Known rows, with every step that occurs
n > e: -2.73; 0.95; 2.49; 0.23; 2.36; 1.05; -0.01; -1.33; 2.43; 1.02; -2.46; 1.52; -2.05; -1.41; -3.17; 3.87; 2.50; -0.88
e > l > f: 1.00; -1.78; 1.06; -0.94; 1.01; -0.58; -0.39; -0.50; 0.22; 1.29; -1.33; -0.68; -1.79; -4.36; 2.02; 1.85; 0.89; 0.93
n > e > l > q > u: 1.39; 2.13; 1.22; -2.82; -0.80; -1.74; 0.50; 0.84; 0.79; 1.54; -0.61; 1.81; 2.77; 0.29; -2.69; -2.11; 2.64; 0.26
y > v > e: -2.92; -2.30; -1.30; 2.63; 3.36; 1.82; -3.45; -4.20; -0.46; 0.51; 1.46; -1.25; -1.06; 0.74; 0.42; 3.56; -0.56; 0.02
n > e > l > q: 0.02; 1.31; 1.88; -0.21; 1.07; -2.56; -1.68; -0.12; 2.91; 1.99; -1.36; 2.68; 0.74; -1.04; -1.44; -0.08; 1.96; -0.13
r > q: -2.54; -1.93; -1.05; 3.16; 2.96; -2.19; -1.01; -0.69; -0.79; 1.34; -0.52; -1.47; -3.18; -0.66; -1.51; 1.94; 0.64; -3.27
f > l > q > u > y: 1.20; 2.99; 0.00; -0.66; -3.36; 2.42; 5.75; 5.11; 0.11; -2.72; -1.01; 0.75; -1.73; -0.03; 0.15; -2.60; -0.68; -0.95
q > l: -1.44; 0.22; 1.35; 1.97; 1.03; 2.73; 1.42; 2.37; -1.63; 3.51; 0.02; 0.25; -1.36; -0.14; -0.06; 2.83; 1.64; 0.57
f > l > q: -0.11; 2.23; 0.02; 1.05; -0.20; 0.22; 1.67; 3.13; 0.81; 1.25; -0.32; 0.97; -3.13; -1.40; 0.71; 0.41; 0.33; -1.43
u > e: -3.08; 0.47; 1.49; 0.49; 1.33; 2.74; 0.57; -1.28; 0.92; -0.61; -0.95; -0.62; -2.67; 0.18; -0.92; 4.59; -1.17; -0.19
n > e > l > q > u > y > v: 1.99; 0.35; 0.18; -0.29; -1.63; 0.26; 0.80; 0.89; 0.20; -4.13; -0.13; 1.83; 2.54; 0.29; -1.54; -1.67; 1.71; 0.78
n > e > l: -1.28; -0.23; 2.33; -0.05; 2.76; -1.75; -1.93; -2.29; 3.57; 1.93; -2.82; 1.03; -1.03; -1.90; -1.35; 2.15; 1.65; -0.37
r > q > u > e > l > f: 2.40; -1.72; -0.34; -4.01; -3.50; -3.05; 1.14; -2.39; -1.18; -2.36; 0.08; -2.52; 1.55; -2.00; 0.43; -0.78; -1.63; -0.57
f > l > q > u > e: 1.20; 3.98; 0.18; -3.16; -4.13; 1.83; 4.29; 2.23; 0.03; -1.62; 0.38; 0.23; -0.35; 0.88; -0.29; -0.56; -1.49; -0.52
f > l > q > u: 1.37; 3.17; -0.64; -1.55; -2.05; 1.24; 3.80; 4.02; -1.12; 0.85; 0.32; 0.17; -1.28; -0.02; -0.51; -1.58; 0.92; -0.96
e > l: -1.41; -1.51; 0.11; 1.80; 3.67; -0.67; -1.80; -0.49; 0.84; 2.57; -1.41; -0.96; -2.68; -1.23; 0.82; 1.81; 0.33; -0.24

Rows
2.15; -3.07; -0.78; -2.13; -2.43; 1.29; -0.06; -3.03; -0.83; -4.17; 0.38; -1.81; 2.09; -1.44; 2.76; -1.17; -1.70; 2.09
q > u > y > v > e > l > f
1.96; -0.97; -1.68; 1.67; -0.68; 1.24; 0.83; 2.66; -2.43; -3.43; 1.27; -0.22; 0.93; 0.95; 0.67; -1.98; 0.28; 1.03
e > l > q > u > y > v
-0.29; 2.85; 0.48; -2.23; -2.05; 2.78; 2.84; 1.84; -1.76; -1.04; 1.18; 0.36; 0.93; 2.38; -2.14; 0.27; -0.31; 0.51
l > q > u > e
-1.06; -1.33; -0.25; 3.06; 0.68; -1.42; 0.21; 0.90; -2.07; 3.00; 0.54; -0.69; -1.11; -0.10; -0.65; 1.27; 1.13; -2.01
r > q > l
1.27; 0.96; -0.65; -1.02; 0.22; -0.72; 0.59; 2.64; -1.76; 2.24; 0.69; -0.33; 1.12; 0.97; -0.50; -2.38; 1.15; 0.57
e > l > q > u
0.36; 0.41; -0.15; -1.41; -1.94; -0.73; 0.24; 0.06; 1.02; -0.75; -0.18; 0.12; 2.80; 2.56; 1.03; -4.78; -2.51; 0.65
v > e > l > q > u > y
-0.15; -2.05; -1.11; 2.96; 0.43; -0.85; -3.45; -2.05; 1.14; -2.16; 1.10; 0.50; 1.21; 1.06; 2.69; -1.42; -2.56; 0.62
u > y > v > e > l > q
-0.12; -2.04; -1.82; 2.21; 1.81; -1.97; -5.32; -3.16; -0.09; 1.68; 2.58; -0.04; 1.62; 0.94; 2.13; -0.40; -0.92; 0.69
y > v > e > l > q
-0.31; 0.79; 0.83; -0.11; -0.11; -1.05; -1.20; -0.24; 1.39; 0.44; 0.02; 0.67; 0.05; 0.46; 0.93; 0.59; -1.75; 0.42
u > e > l > q
1.31; -1.09; -2.42; -0.54; 0.04; -0.99; -3.15; -2.00; -2.07; 0.96; 3.28; -0.95; 3.63; 2.45; 0.90; -2.48; -0.42; 1.03
y > v > e > l > q > u
-0.12; -2.71; -1.62; 0.53; 0.26; 0.98; -1.50; -3.15; -0.30; -2.86; 0.45; -1.99; 1.45; 1.66; 1.53; -1.15; -2.40; 0.81
q > u > y > v > e > l
